What can hang from each mark
j_593: j_514 j_574 j_661
j_877: j_112 j_116
j_116: j_493 j_877
j_493: j_116
j_574: j_593
j_661: j_112 j_593
j_514: j_112
j_112: j_661 j_877

Every row comes from one small tree of marks. Brackets hold a mark, then the marks that hang from it, in the order of their numbers. Every link used is in the known rows. Which tree was each row made from?
Known rows
(j_116 j_493): [ -0.8 -12.7   6.9 -11.9   3.3 -15.2 -10.9   3.1  18.4 -27.2   9.3  11.4
  13.4 -11.1  -6.0   2.8 -14.6   9.2   5.1  13.2]
(j_493 (j_116 j_877)): [-11.3   4.5 -11.0 -17.9   2.3 -37.0 -15.6  17.9  13.5 -18.3   5.8   6.0
   0.2  -6.8  12.6   8.5  -4.1   0.8 -21.7   4.1]
(j_661 (j_112 (j_877 j_116))): [  9.4   6.2   5.7  -6.9   8.8  -7.7   6.9 -23.6  29.7 -25.2   4.9  28.8
   2.2 -19.3   7.2   3.7 -10.5  20.2   0.9   4.9]
(j_593 j_514 j_661): [  1.4  -1.1  -7.6 -31.4   8.5 -19.7 -15.4  21.0  23.6 -17.2  14.6  -8.7
   2.2 -17.5  11.6   1.0   9.2  -1.2  -6.0   0.2]
(j_112 (j_661 j_593)): [  4.1  -6.7  -9.7 -19.8   3.0  -9.8 -17.1  -6.0   6.4 -23.2   9.4   3.2
   8.7  15.6   1.7  -8.2   9.7  26.2  29.1  10.8]
(j_877 (j_112 (j_661 j_593)) (j_116 j_493)): [ -8.0 -17.0 -16.2 -13.8   8.4   3.4   0.6 -10.5   6.2 -36.2  29.0  33.6
  13.2  -9.3  -2.9  -2.0 -13.6  32.3  29.6  13.9]
(j_112 j_877): [  4.5  -1.4   1.8  -3.2  -1.2 -10.3   0.5  -7.9  50.0 -22.9   5.3  13.8
   1.4  -2.3   9.5  -1.1  -5.7  10.1  14.5   5.0]
(j_574 j_593): [ -6.9  -1.8  -9.5 -15.7   3.6 -43.2  -9.3 -16.9   8.5 -12.1 -22.4  -1.4
  -8.3 -19.6   9.6  -3.7  -1.7   1.7  19.2  11.3]
(j_514 (j_112 j_877)): [  1.8  -2.9   0.9 -10.9   1.8 -27.8  -9.9 -13.4  41.9 -25.3   0.3  -3.5
  -5.5   4.3   8.2  -5.7  27.3   3.4  38.1  10.6]
(j_112 j_661 j_877): [  5.7  -2.1  -1.0  -0.2  -2.4   3.5  -0.4 -35.5  58.3 -25.2  19.4  12.8
   7.9  12.0   4.9  -4.9   2.4  25.3  35.9   6.9]
(j_112 (j_661 (j_593 j_574)) (j_877 j_116)): [  6.3  -4.1 -17.4   1.2   2.6 -16.6  -1.4 -10.5  48.6 -27.2  15.4  36.0
  10.7   9.5   1.5 -10.3 -15.5  28.5  54.0   6.2]
(j_574 (j_593 j_514 (j_661 j_112))): [ -2.6   2.0  -8.1 -31.8  10.1 -44.2  -5.5 -13.8  17.4  -9.7 -14.4  -6.1
  -5.4 -31.7  12.6  -0.3   1.4   2.1   6.4   1.8]
(j_661 j_593): [  3.2  -8.0  -8.7 -26.9   4.7 -27.7 -17.8  29.6  -5.7 -20.7  -6.8   4.4
   2.8   5.6   5.7  -6.5   2.1  13.4   9.4   7.9]
(j_112 (j_661 j_593) (j_877 (j_116 j_493))): [  0.9 -11.0  -8.7  -1.8   3.5 -21.6   0.1 -11.7  52.1 -31.4  21.7  29.9
  10.1  11.2  -9.3 -11.6  -9.4  35.4  46.3   6.8]
(j_514 (j_112 j_661)): [  0.7  -3.4  -3.8 -15.4   3.8 -19.5 -20.5 -25.8  17.6 -25.7   7.1 -11.8
  -1.4  10.9   4.0  -7.4  37.7  10.9  45.9  16.1]
(j_112 (j_877 j_116)): [ -0.1  -0.9  -6.1   4.6   3.6 -20.6   1.7  -4.6  46.6 -26.5   9.7  27.0
  -3.1 -10.2   3.9  -3.8  -9.2  12.3  18.6   6.9]
(j_574 (j_593 (j_514 (j_112 j_877)))): [ -6.2  -2.1 -12.1 -17.8   6.4 -57.9 -15.8 -18.1  32.2  -8.6 -12.4 -24.7
 -15.9 -18.8  12.0  -5.3  10.8   1.8  30.3   5.8]
(j_574 (j_593 j_514 (j_661 (j_112 j_877)))): [ -1.7   2.2  -6.8 -28.5   8.7 -43.7  -0.6 -17.3  32.1  -9.7 -13.2  -2.9
  -4.9 -29.8  12.9  -1.0  -0.9   3.6  10.4  -0.6]
(j_514 (j_112 j_661 j_877)): [  2.5  -3.2  -0.9  -8.5   0.8 -18.4 -10.1 -33.0  47.4 -26.9   9.9  -4.6
  -0.9  14.3   5.0  -8.4  32.6  14.2  53.5  11.8]
(j_593 j_574 j_661): [  8.6   2.1 -11.0 -20.5   1.8  -4.5  -2.5  16.3  18.0 -22.8  -5.1  39.9
  22.1 -17.3  15.9   3.8 -18.2 -12.3  19.7   7.9]
(j_593 (j_661 j_112)): [  6.8   3.4   5.5 -31.6   7.1  -3.5   4.0  -2.2  10.0 -25.2  -1.9  25.4
  11.5 -17.6   9.2   3.3   6.6   4.3  -7.0   5.2]
(j_116 j_493 (j_877 j_112)): [ -7.7  -9.5   2.1 -22.0   2.3  23.6  -8.6   0.0  22.1 -28.2  21.6  10.0
   7.2 -31.7  -2.5   6.9 -27.8   5.2  -4.9  11.2]
(j_593 j_514 j_574 (j_661 (j_112 j_877))): [ 17.3   7.6  -7.6 -24.3   8.6  -6.3  -1.1   5.7  45.9 -15.6   9.5  22.2
  19.5 -28.7  21.4   9.5 -25.4  -1.7   8.7  -5.0]
(j_877 j_116): [ -5.1  -0.7 -13.8  -1.4   9.7 -26.4 -11.7   6.4   2.9 -26.3   7.0  23.0
  -5.6 -18.7   0.5  -3.3  -4.3   8.6   9.5  14.2]
(j_514 (j_112 (j_661 j_593))): [  1.5  -6.4  -7.2 -22.4   4.7 -27.0 -22.1 -11.8  11.4 -25.7   3.2 -11.2
  -0.4  17.2   3.0 -10.8  37.7  14.8  48.5  14.5]

Which tree is each row?
[ -8.0  -2.1 -13.1 -31.1   8.2 -57.7 -13.2  -7.4  22.4 -10.8 -15.1 -17.6
 -10.9 -22.7  11.3  -5.9  18.4  -5.4  25.6   5.1]  (j_574 (j_593 (j_514 j_112) j_661))
[ -6.9  -9.8   0.4 -20.5   1.5  30.1  -9.1 -13.4  26.0 -29.2  28.5  10.0
   9.8 -24.8  -4.8   5.1 -24.1  12.7   5.8  12.1]  (j_116 j_493 (j_877 (j_112 j_661)))
[ 10.3  -3.8   2.8 -20.8  10.6 -25.6   4.1   5.2  21.4 -26.5  -0.7  31.2
   7.9  -7.7  -0.4  -2.8 -15.9  29.3   8.1   1.8]  (j_661 (j_112 (j_877 (j_116 j_493))) j_593)
[ -7.2  -1.5 -13.2 -28.8   7.4 -49.1 -10.5  -3.6  19.5  -9.3 -13.6  -9.8
  -7.7 -26.8  11.9  -3.3   3.6  -2.9  12.8   3.4]  (j_574 (j_593 j_514 j_661))
[ -1.5  -2.2  -4.5  -5.2   5.0 -35.6  -8.8 -11.1  39.6 -27.6   3.4   5.4
  -8.9  -1.5   4.3  -7.8  24.3   5.0  41.6  12.0]  (j_514 (j_112 (j_877 j_116)))
[ -1.7  -5.9  -1.4   5.0   3.6 -22.3   3.3  -4.3  52.9 -29.4  13.6  30.7
   2.6 -12.3  -3.0  -2.8 -17.4  14.5  19.8   7.8]  (j_112 (j_877 (j_116 j_493)))
[ 11.6  -4.5 -12.6  -8.8   0.4  -9.8  -8.8  -9.6  56.6 -19.9  18.1   8.9
  12.9  14.2   8.8  -6.5 -11.7  27.1  45.6   0.9]  (j_112 (j_661 (j_593 j_514 j_574)) j_877)
[ -9.9 -13.7 -11.1  -8.9   8.2   2.2   2.8  -5.1   6.5 -35.1  23.8  34.3
   7.8 -25.7   1.7   4.4 -19.1  17.7  11.7  14.6]  (j_877 j_112 (j_116 j_493))
[  4.2  -5.1 -10.1 -20.0   4.2 -25.9 -21.9 -10.5  12.9 -24.7   1.7  -4.3
   4.8  14.9   5.4  -9.2  28.3  11.6  54.5  14.7]  (j_514 (j_112 (j_661 (j_593 j_574))))
[  9.7   1.8 -14.5 -23.4   6.0 -25.4 -12.0  14.6  52.5 -17.6   8.6   6.1
  11.3 -16.4  19.5   1.5  -1.1 -12.3  37.0  -0.2]  (j_593 (j_514 (j_112 j_877)) j_574 j_661)
[ 15.9   7.7  -9.5 -29.1  10.6  -7.2  -7.9  10.5  24.4 -15.1   7.3  16.2
  19.1 -31.3  20.6  10.3 -22.0  -4.1   3.2  -1.9]  (j_593 j_514 j_574 (j_661 j_112))
[ 20.8   2.4  -5.5 -24.6   9.7 -19.9  -6.0  11.5  29.7 -15.0   0.2  13.5
  12.8 -10.8  16.7   3.3 -27.3  20.7  11.3  -5.0]  (j_661 (j_112 j_877) (j_593 j_514 j_574))
[  9.8  -5.2 -17.3 -24.1   6.6 -38.9 -24.0  31.5  21.3 -15.3  -0.1  -5.5
   4.8   1.7  14.1  -4.7  -5.6   6.6  33.8   2.4]  (j_661 (j_593 (j_514 (j_112 j_877)) j_574))
[ 16.4   7.2  -1.6 -20.2   3.4   3.0  11.4  -2.8  35.7 -23.5  -4.7  50.5
  25.1 -21.9  17.8   7.4 -24.9  -3.0  16.5   2.5]  (j_593 j_574 (j_661 (j_112 j_877)))
[  8.3   1.9 -16.9 -27.9   8.1 -26.2 -18.9  18.9  31.2 -16.8   6.7   1.0
  11.5 -18.8  18.9   2.3   3.0 -14.4  31.7   3.0]  (j_593 (j_514 j_112) j_574 j_661)
[  1.6  -1.9  -5.2 -30.3   7.6 -31.2 -12.4  10.4  48.0 -20.1  13.5 -14.1
  -2.2  -9.3  11.4  -3.4  26.5  -2.5  18.9  -0.5]  (j_593 (j_514 (j_112 j_877)) j_661)
[ -2.5  -6.2  -1.2  -5.2   5.1 -37.1  -7.6 -10.4  43.8 -29.9   6.2   8.2
  -4.9  -2.6  -0.7  -7.0  18.5   6.2  42.4  12.4]  (j_514 (j_112 (j_877 (j_116 j_493))))
[ 10.1   1.2 -18.9 -11.6   7.2 -21.6 -30.3  -4.8  28.8 -14.5  14.7 -14.9
   7.2  -8.2  17.0   2.1  -1.2   1.2  42.8   7.7]  (j_593 (j_514 (j_112 j_661)) j_574)
[ 11.1  -4.5 -10.0  -7.1  -2.0  -5.7  -2.7 -13.8  51.8 -23.8  11.0  23.1
  15.6  17.5   7.4  -7.5 -11.1  26.1  48.7   4.4]  (j_112 (j_661 (j_593 j_574)) j_877)
[ -6.8  -2.2 -14.4 -19.7   7.6 -53.9 -21.0 -24.3  20.4  -8.9  -9.2 -28.6
 -13.9 -15.6   9.9  -6.1  15.7   5.3  34.4   8.5]  (j_574 (j_593 (j_514 (j_112 j_661))))
[  5.1  -0.1   7.1 -23.0   7.5  -9.2  12.5  -4.8  33.3 -29.7   5.1  39.2
  13.5 -20.2   2.3   1.8  -4.3   9.0   1.3   3.6]  (j_593 (j_661 (j_112 (j_877 (j_116 j_493)))))
[-12.2   1.7 -13.9 -20.7   1.1 -16.9  -9.8   2.6  14.1 -21.4  15.8   8.3
   4.8  -4.2  16.3  10.2  -3.4   9.2 -14.3   4.3]  (j_493 (j_116 (j_877 (j_112 j_661))))
[  9.9  -5.0 -18.9 -25.0   7.1 -30.8 -25.7  39.5   4.1 -13.8  -0.1  -1.7
   8.2  -3.9  14.1  -1.5 -17.8   7.7  16.4   3.0]  (j_661 (j_593 j_514 j_574))
[  9.5   1.7 -17.1 -13.2   7.7 -27.2 -30.0   9.1  24.6 -13.1   8.2 -14.8
   4.0 -15.4  19.3   4.2  -5.1  -6.3  32.0   7.0]  (j_593 (j_514 j_112) j_574)
[ -7.1  -2.0 -13.4 -20.7   7.9 -58.7 -20.9 -15.1  17.5  -8.1 -14.2 -28.5
 -15.6 -20.4  11.6  -4.9  13.1   0.3  26.8   7.9]  (j_574 (j_593 (j_514 j_112)))
[ -3.6  -0.5 -13.4 -27.7   3.8  25.0 -17.3  -2.5  13.3 -20.3  22.6  -7.4
  -4.2 -19.2  10.1   1.2  -7.8  12.3   4.0   6.7]  (j_116 (j_877 (j_112 (j_661 (j_593 j_514)))))
[  9.6   2.5 -17.1 -24.6   6.9 -13.7 -14.9  25.0  27.9 -14.7   8.8  11.6
  16.0 -24.1  19.5   6.2 -18.8 -11.0  12.1   0.4]  (j_593 j_514 j_574 j_661)
[ -8.6  -1.7 -15.8 -13.8   8.7 -63.5 -15.0 -16.8  30.4 -10.4 -10.8 -18.8
 -18.4 -23.0   9.4  -6.7   8.6   2.9  33.0   6.5]  (j_574 (j_593 (j_514 (j_112 (j_877 j_116)))))
[  8.2   3.5   7.8 -27.0   5.1  -2.6  10.9  -6.9  31.2 -25.9  -0.1  30.7
  12.0 -15.2   9.9   2.4   2.9   6.7  -1.0   2.1]  (j_593 (j_661 (j_112 j_877)))
[  2.3  -5.8 -13.2  -2.2   3.4 -19.2  -1.5 -12.6  46.7 -28.4  17.8  26.2
   4.3  13.2  -2.4 -12.8  -1.7  33.2  44.9   6.1]  (j_112 (j_661 j_593) (j_877 j_116))
[-11.8  -0.2 -15.8 -25.7   1.7 -23.1 -10.9  12.3  10.0 -21.1  13.1   8.6
   5.4   0.2  15.4   7.7  -2.8  11.9 -11.8   3.1]  (j_493 (j_116 (j_877 (j_112 (j_661 j_593)))))
[  3.1  -8.1 -12.6 -32.2   9.2 -43.5 -29.1  32.5   3.7 -16.9   1.4 -22.7
  -4.7   4.6   7.8  -7.4  16.7  11.6  16.7   4.4]  (j_661 (j_593 (j_514 j_112)))
[-12.9   2.1 -12.7 -21.8   1.7 -21.4  -9.6  12.2  11.4 -20.6  11.5   9.0
   3.2  -9.0  17.9  11.6  -6.1   3.9 -21.8   3.7]  (j_493 (j_116 (j_877 j_112)))
